Each row comes from the steps of one path. Every step used is in the known rows, and no mark comes twice. Write the path behind each row, first mark first.
In the rows, zero is written as 128.
Known rows:
gizite, sigim, sune, buvo: [105 133 139 123 130 117 118 124 147 119 127 129 126  98 112 121 110 144
 116 117  86 114 143 144 127 125 152 133 113 123 130 126 112 146 130 125
 152 127 131 136 122]
nelad, sigim, gizite: [125 143  65 127 134  89 114 127 139 146 109 113  86 110 137 150 120 130
  59 114 139 116 136 123 115 124 130 124 113 133 140 133 183 128 126 116
 168 136 142 125 109]
buvo, sune, sugo, gusib, sigim, kapot: [176 100 124 126 130 136 151 121  83 125 137 112 162 138 123 117 129 135
 124 130 155 134 106 133 122 129 129 101 148 136 114 145 126 102 124 132
 102 116 103 133 125]
gizite, sugo, gusib, sigim, kapot, peno: [ 97  55 147 127 131 122 123 114 142 118 140 123 152 122 128 123 139 122
 117 128 144 133 128 140 130 125 143 100 126 127 118 114 129 123 127 116
 103 113 118 154 136]
gizite, sugo, gusib: [ 86  67 136 130 128  83 123 123 137 115 145 123 140 122 141 124 135 131
 115 139 143 140 120 140 127 124 136 100 119 131 124 119 111 126 134 123
 100 127 117 124 138]
gusib, sigim, nelad: [136 153 176 131 126 121 129 125 145 142 138 124 128 114 146 135 130 104
 130 113 118 129 152 128 135 130 104 127 121 150 130 126 101 132 126 115
 150 132 127 140 154]
sune, buvo, gemor, zene: [125 116 149 123 126 126 127 129 131 138 138 137 102 145 140 184 116 121
 166 160  55 132 135 114 131 121 130 185 115 132 135 138 142 152 125 113
 138 100 101 142 167]
peno, kapot: [136 140 165 124 133 177 123 143 141 129 125 119 125 132 130 139 128 129
 135 125 149 131 125 132 131 128 115 149 125 121 127 119  95 133 130 141
 143 140 143 133 123]
mipa, kapot, sigim: [129 155  57 125 133 193 117 129 144 128 121 113 110 144 130 138 124 127
 127 122 146 135 147 125 129 130 121 141 117 130 143 128 131 136 145 145
 145 148 140 112 120]
kapot, mipa, gemor, buvo, sune, sugo: [139 106 116 134 115 114 149 133 107 135 119 199 129 148 120  96 143 134
 191 156 102 115 134 108 125 129 114 136 137 112 144 157 145 116 130 133
 125 103 117  97 138]
buvo, sune, sigim: [118 142 158 131 128 100 152 121  84 113 132 115 143 134 135 119 116 147
 151 129 144 125 108 139 131 127 122 123 135 140 126 143 117 129 128 121
 139 143 123 139 117]
gemor, zene: [124 129 131 133 120 119 126 130 139 142 138 128 132 139 141 167 113 114
 136 160 111 131 124 112 122 128 124 146 114 135 137 133 116 152 125 109
 141 134 132 130 177]
sugo, gusib, sigim, gizite: [132 138 183 134 132  85 122 126 142 142 133 124 130 113 135 140 127 106
 103 121 132 135 117 121 118 129 144 101 121 121 131 126 154 135 136 111
 107 127 139 122 147]
sune, sigim, gusib, sugo: [147 152 218 134 125  88 109 130 141 118 132 130 128 107 141 140 115 118
 144 131 126 142 120 130 135 136 123 100 131 140 118 130 108 104 125 121
 109 161 119 123  85]
peno, kapot, mipa, gemor, buvo: [127 127 158 126 122 188 130 148 140 138 120 184 120 141 119 114 142 124
 177 143 114 121 135 115 135 130 111 161 130 109 138 131 118 140 131 156
 125 124 141 102 138]
mipa, kapot: [126 147 132 128 135 192 117 130 141 123 125 122 124 127 130 138 124 126
 150 127 148 136 140 123 125 128 118 141 121 123 142 125 117 135 143 142
 150 136 141 119 117]
nelad, sigim, gizite, sugo: [ 96  92  65 124 133  89 113 125 139 135 113 113  86 112 140 145 124 138
  58 123 138 114 138 136 113 120 137 111 110 136 138 128 182 123 127 117
 173 135 127 123 106]
peno, kapot, sigim: [140 148  90 122 130 178 123 143 144 133 121 110 110 148 130 138 129 129
 112 121 148 129 131 134 134 129 117 150 121 128 128 122 108 136 132 144
 137 153 142 126 125]
buvo, sune: [111 156 119 128 131 101 152 127  82 119 122 111 153 146 132 118 123 148
 139 122 150 126 111 138 125 127 119 127 138 130 129 141 117 125 130 118
 150 126 124 142 118]
gemor, buvo, sune, sigim: [119 136 144 137 121 115 146 125  97 116 134 107 129 152 128 114 124 149
 178 148  63 119 127 138 131 127 124 119 139 144 138 140 118 135 120 118
 139 124 127 144 115]
nelad, sigim, kapot, mipa: [155 139  25 120 129 128 120 120 138 137 118 160 114 112 116 135 131 124
  87 110 154 115 146 114 131 133 121 138 132 138 119 125 158 135 112 147
 135 134 144 119 110]
gizite, sugo, gusib, sigim, nelad: [ 92  69 163 129 125 104 125 119 142 125 153 125 143 114 150 125 137 114
 111 130 126 139 133 141 133 124 125  95 119 149 122 117 103 128 132 123
 101 127 109 129 156]
buvo, sune, sigim, gusib: [115 170 187 129 130 101 149 125  81 103 125 117 155 128 139 114 120 144
 146 119 141 136  99 139 133 128 126 117 137 144 114 139 112 134 128 117
 113 144 121 137  96]
gizite, sigim: [114 141  62 131 126 107 127 129 142 125 121 129 122  94 118 131 112 142
  99 125 132 133 126 143 130 123 137 130 115 127 128 116 107 131 131 129
 158 146 142 135 119]
sigim, kapot, mipa, gemor: [140 128  88 125 130 144 134 124 135 128 115 188 126 123  97 112 137 119
 162 110 167 126 146 108 130 135 127 162 141 103 119 126 158 135 122 153
 133 109 140 101 130]
mipa, kapot, sigim, sune, sugo: [144 131 108 125 133 204 109 127 149 124 127 114 111 142 124 135 121 127
 125 119 147 120 152 124 121 132 129 130 115 128 145 144 133 123 144 144
 138 143 132 113 121]
nelad, sigim, kapot, mipa, gemor: [139 135  26 117 128 133 122 122 135 144 115 163 107 111 113 119 137 124
  94 112 162 121 145 111 133 134 117 155 131 127 121 127 163 138 117 155
 123 127 140  97 118]
nelad, sigim, kapot, peno: [143 133  25 119 136 140 113 114 141 137 115 110 119 117 118 134 128 131
  74 103 158 121 146 121 132 128 121 143 130 136 121 122 155 127 112 126
 138 118 146 168 106]
sugo, gusib, sigim, kapot: [148 138 153 128 131 119 124 120 141 135 142 119 146 114 120 130 134 107
 113 113 146 143 122 123 131 136 136 116 133 127 114 115 123 140 125 133
  82 126 139 121 145]
zene, gemor, buvo: [ 92 142 127 134 125 110 126 130 134 126 126 117 119 144 123 106 149 128
 152 140  91 120 124 124 129 126 143 142 142  95 134  78 138 134 123 117
 142 111 142 134 144]
peno, kapot, mipa, gemor, buvo, sune: [117 131 150 123 122 194 143 146 112 133 118 179 136 150 119 105 140 132
 178 141 118 118 124 120 135 128 111 156 137 113 136 139 118 137 132 158
 125 121 133 107 135]
gizite, sugo, gusib, sigim: [ 88  69 171 129 125  86 125 122 141 123 147 123 140 120 142 126 140 124
 115 141 134 137 120 142 127 126 137  95 117 131 125 117 110 129 134 118
 102 133 115 118 142]
nelad, sigim: [130 152  63 123 128  89 116 125 139 144 122 109 104 116 140 137 128 133
  72 123 142 126 135 124 127 131 111 134 116 143 133 129 128 133 123 124
 136 144 141 122 115]
buvo, sune, sugo, gusib: [162 106 119 130 128 107 149 125  80 124 137 114 160 141 136 116 125 143
 124 138 152 136 101 131 119 126 122 100 140 136 124 153 115  98 130 123
 100 117 104 137 127]
nelad, sigim, gusib: [126 189  99 122 130  89 112 131 135 131 115 112 120 108 146 131 134 129
  67 111 137 139 123 123 131 132 117 126 118 148 117 125 122 138 122 121
 103 145 137 120  89]
zene, gemor, buvo, sune, sigim, gusib: [ 84 160 165 132 125 118 141 128  98 108 124 114 142 143 127  92 146 137
 158 135  90 124 101 132 135 124 147 129 151 110 119  87 137 138 122 119
 115 119 129 136 122]
zene, gemor, buvo, sune, sugo, gusib: [115 113 118 132 124 121 141 127  96 124 135 111 145 151 126  93 148 135
 142 149  97 124 102 126 126 122 144 117 154 105 126  95 139 116 124 124
 104 102 118 136 148]
zene, gemor, buvo, sune: [ 81 147 118 131 126 117 143 129  98 120 123 109 138 155 122  95 146 139
 154 139  97 117 110 131 129 123 142 136 152 101 131  88 140 131 124 119
 143 109 132 140 139]
mipa, kapot, sigim, gusib, sugo: [138 171  85 124 132 192 102 136 146 125 116 115 124 139 135 141 121 119
 119 121 141 143 139 127 131 134 122 117 127 136 133 130 126 113 144 149
 123 157 123 107  89]
sune, buvo, gemor: [128 129 151 122 132 105 127 128 129 129 129 134  97 138 134 164 124 130
 166 137  73 132 141 123 132 122 127 178 121 124 134 135 141 137 128 115
 144  98 107 144 134]

Write each row's path:
[ 94 149 128 130 129 114 117 126 151 118 124 128 129  90 110 128 108 140
  95 107 133 114 131 144 126 127 149 127 111 122 130 126 110 137 132 125
 154 145 148 138 124] | gizite, sigim, sune
[167 107 139 128 126 127 152 122  83 132 145 115 164 133 144 116 126 127
 121 129 138 135 114 132 127 125 111  95 141 155 122 152 108 100 128 126
 100 117  97 143 146] | buvo, sune, sugo, gusib, sigim, nelad
[ 98  92 191 132 131  94 127 128 145 131 118 125 107 121 133 146 130 124
 123 130 125 115 135 140 112 124 148 104 113 117 140 124 168 124 133  99
 189 130 123 123 122] | gusib, sigim, gizite, sugo
[131 132  27 127 132 150 126 125 142 119 119 127 125  92  97 130 112 140
  99 107 147 134 135 144 131 124 146 139 127 125 112 105 125 132 122 148
 160 136 144 137 109] | gizite, sigim, kapot
[119 153 234 130 129  90 117 122 148 135 147 120 149 113 132 127 131 108
 110 114 134 129 120 122 126 137 138 106 120 124 128 131 111 143 133 115
  77 133 142 122 157] | sugo, gusib, sigim, sune
[ 95 123 135 129 120 122 131 133 134 152 129 132 114 136 133 129 126 119
 149 157 133 143 127 108 126 130 115 177 111 112 142 136 125 150 136 127
 119 121 128  86 187] | mipa, gemor, zene
[123 126 129 126 128 137 157 119  81 115 124 158 143 132 111 101 124 141
 169 119 163 123 117 128 136 130 126 143 147 126 118 142 146 132 124 147
 126 128 124 114 123] | buvo, sune, sigim, kapot, mipa, gemor
[148 165 118 119 129 178 108 150 146 131 117 112 124 144 134 141 125 120
 105 119 144 138 124 136 136 134 117 125 130 133 118 124 103 111 131 148
 116 161 125 122  94] | peno, kapot, sigim, gusib, sugo
[147 136 161 125 127 174 127 145 142 129 123 185 135 131 126 138 133 120
 153 131 145 117 129 118 132 129 115 144 129 118 129 129 110 136 129 145
 141 140 145 128 127] | peno, kapot, mipa
[128 122  24 127 135 159 124 119 144 119 113 128 138  95  96 129 112 140
 101 104 148 129 137 140 134 120 147 140 129 120 116 109 135 125 121 130
 160 120 147 180 110] | gizite, sigim, kapot, peno
[128 148 166 135 120 113 132 130  98 115 130 110 141 150 133 119 120 141
 172 148  58 126 120 140 132 131 124  95 148 149 131 141 114 108 120 123
 123 131 112 140  88] | gemor, buvo, sune, sigim, gusib, sugo
[127 131 163 123 125 179 130 146 139 138 118 189 125 131 122 117 139 121
 162 132 155 124 128 114 135 130 109 165 126 105 133 131 118 138 136 156
 126 133 141  99 140] | peno, kapot, mipa, gemor
[115  98  93 123 135 175 118 140 144 129 123 114 106 140 131 141 126 127
  88 121 148 128 125 140 125 122 141 121 117 125 128 122 151 130 138 143
 131 144 131 124 129] | peno, kapot, sigim, gizite, sugo, gusib
[113 116 116 132 124 125 143 129  97 122 126 111 135 156 124  96 147 141
 155 149  97 116 111 130 124 122 141 127 152 101 130  96 140 113 122 118
 141 104 118 139 136] | zene, gemor, buvo, sune, sugo
[139 130 127 127 129 133 154 118  84 108 128 156 151 132 115 117 119 141
 163 118 154 118 117 131 134 129 129 126 149 136 115 140 141 131 119 138
 138 134 126 137 111] | buvo, sune, sigim, kapot, mipa
[131 128  75 126 127 158 146 125 107 123 115 179 136 142  95 100 139 131
 179 119 131 120 141 116 131 133 128 154 152 111 121 133 161 135 119 155
 133  97 132 109 125] | sigim, kapot, mipa, gemor, buvo, sune
[108 136 138 115 126 122 107 123 143 145 134 119  98 125 139 168 115 124
  87 131  84 108 141 117 127 128 130 164 106 146 137 146 148 156 121 121
 124 124 120 131 153] | nelad, sigim, sune, buvo, gemor, zene
[143 180  75 127 126  89 108 136 143 131 115 113 123 141 138 138 124 119
  98 119 133 139 131 130 131 137 124 106 130 136 122 134 125 101 131 121
 115 155 118 117  88] | kapot, sigim, gusib, sugo
[143 150  80 121 131 200 123 140 146 136 130 112 113 139 139 137 125 117
 106 106 140 131 148 133 142 126 102 150 123 150 125 123  99 134 130 153
 135 147 135 140 144] | peno, kapot, sigim, nelad
[104 139 130 131 123 127 125 134 134 139 135 139 102 136 137 208 107 112
 134 151 123 132 116 110 129 120 126 185 109 134 137 143 144 140 131 114
 139 128 125 150 180] | buvo, gemor, zene
[150 122 252 130 126 108 120 126 151 133 133 122 126 122 127 134 130 119
 135 125 129 109 139 127 116 137 132 113 117 120 137 145 116 117 127 102
 144 133 126 125 133] | gusib, sigim, sune, sugo
[197  87 160 133 124 117 125 123 138 144 153 127 135 113 145 133 131 106
 115 137 126 142 134 119 126 129 113  96 125 148 125 139 104  98 128 121
  88 120 107 130 156] | sune, sugo, gusib, sigim, nelad
[195  87 169 134 124  99 125 126 137 140 146 125 133 119 138 134 134 116
 119 148 134 140 121 119 120 132 124  97 124 129 128 139 111 100 129 115
  90 126 113 120 141] | sune, sugo, gusib, sigim
[144 126  87 128 142 153 123 115 140 119 115 123 141 129 104 131 127 127
 138  99 160 126 146 122 130 127 132 146 141 112 119 119 149 121 116 115
 151  98 147 189 113] | sigim, kapot, peno
[154 107 112 136 121 119 143 128  93 124 138 107 143 158 130 112 132 144
 156 156  69 127 121 132 121 126 125  99 143 141 136 147 117 109 123 120
 108 103 112 142 124] | gemor, buvo, sune, sugo, gusib
[ 84  60 223 123 127  94 120 118 144 119 150 123 143 124 139 119 139 126
 129 136  98 126 132 144 126 129 148  99 117 130 126 123 113 141 132 116
  97 117 104 118 144] | gizite, sugo, gusib, sigim, sune, buvo
[110 178  97 131 128 107 123 135 140 113 112 131 138  86 124 126 118 138
  93 113 127 146 115 142 132 124 142 123 117 132 112 112 102 137 131 125
 125 147 138 133  93] | gizite, sigim, gusib
[113 161 110 123 135 198 109 127 152 123 123 112 114 140 123 134 121 126
 124 108 148 120 151 126 126 132 131 140 115 126 145 136 133 142 146 144
 140 147 145 115 123] | mipa, kapot, sigim, sune
[126 120 161 123 120 194 131 147 139 145 125 192 129 137 127 134 132 113
 161 151 140 124 125 107 134 129 112 170 121 112 134 135 117 150 134 154
 121 135 136  98 167] | peno, kapot, mipa, gemor, zene
[192  86 133 136 126  95 122 126 133 133 145 126 132 121 136 132 129 122
 118 145 142 143 122 118 119 129 123 101 126 130 128 140 114  97 130 120
  88 119 116 126 138] | sune, sugo, gusib
[149 141 153 126 132 137 129 123 143 132 125 119 127 122 113 136 134 117
 136 112 144 127 140 130 128 136 131 136 133 120 119 115 130 135 118 125
 153 130 138 125 121] | gusib, sigim, kapot
[156 108 140 135 119 123 145 128  97 130 139 106 144 157 131 113 135 139
 156 158  63 124 120 133 123 128 126  96 142 142 136 146 116 112 122 117
 111 108 110 137 126] | gemor, buvo, sune, sugo, gusib, sigim
[ 86  75 136 134 137  89 123 128 139 117 113 127 101 122 131 146 122 136
 118 125 138 117 136 140 108 118 152 107 115 113 140 127 183 117 135 104
 195 118 123 134 113] | sigim, gizite, sugo
[119 142  49 131 127 134 127 126 144 129 132 132 126  83 130 130 108 127
  92 108 120 134 147 142 139 118 118 131 116 154 123 116  97 129 129 137
 156 139 132 152 142] | gizite, sigim, nelad
[205  81 145 131 127 126 124 122 137 137 144 124 135 118 124 133 134 114
 118 137 145 141 126 121 121 133 131 102 132 129 118 133 123 101 123 128
  91 119 114 121 135] | sune, sugo, gusib, sigim, kapot
[133 168 219 135 129  88 122 126 137 108 130 130 125 105 140 130 124 125
 146 121 129 144 118 126 135 132 129 123 121 139 115 124 109 141 126 114
 102 152 137 126  98] | sune, sigim, gusib
[114 148 113 135 124 115 145 130  95 120 126 104 138 161 127 114 130 150
 167 143  69 120 128 137 126 127 123 121 141 136 140 138 118 130 122 117
 148 110 128 147 115] | gemor, buvo, sune
[132 133 130 126 133 135 152 117  84 108 129 114 145 132 117 118 116 145
 151 115 156 126 114 140 133 128 130 129 146 138 114 134 131 130 120 136
 139 135 125 141 110] | buvo, sune, sigim, kapot
[116 108 118 131 120 124 147 132  98 137 122 116 115 156 122  87 140 148
 175 153  98 133 130 126 125 128 113 147 134 114 144 148 128 115 132 132
 122  98 111  98 135] | mipa, gemor, buvo, sune, sugo
[191  81 170 135 128 100 123 127 139 142 138 126 121 116 135 142 129 114
 111 143 133 135 122 119 111 128 137  90 122 124 132 142 147  97 132 111
 110 120 115 121 137] | sune, sugo, gusib, sigim, gizite
[ 88  72 139 135 137  85 120 125 138 120 125 128 114 117 134 141 123 127
 103 125 139 126 125 136 110 118 157  94 117 116 135 126 181 121 137 111
 150 116 124 130 127] | sigim, gizite, sugo, gusib
[ 89 138 134 132 124 135 143 123 101 119 136 115 134 142 132  94 139 129
 157 132  85 117 121 132 139 121 132 135 151 124 126  88 133 133 120 126
 135 114 126 148 154] | zene, gemor, buvo, sune, sigim, nelad
[110 160 128 121 131  95 106 122 147 137 125 108 111 113 133 133 124 131
  70 105 143 108 139 125 123 135 123 130 113 138 135 139 130 139 124 121
 132 142 146 126 121] | nelad, sigim, sune
[140 131 151 127 126 122 130 122 139 142 135 164 144 113 116 113 142 102
 132 119 151 140 124 110 134 137 133 130 134 115 117 123 138 143 129 144
  68 120 137  95 158] | sugo, gusib, sigim, kapot, mipa, gemor
[137 178 118 121 132 178 119 147 142 123 115 112 122 143 134 133 133 126
 108 111 146 140 122 134 136 131 122 143 122 132 116 120 103 140 132 143
 110 154 138 124 104] | peno, kapot, sigim, gusib
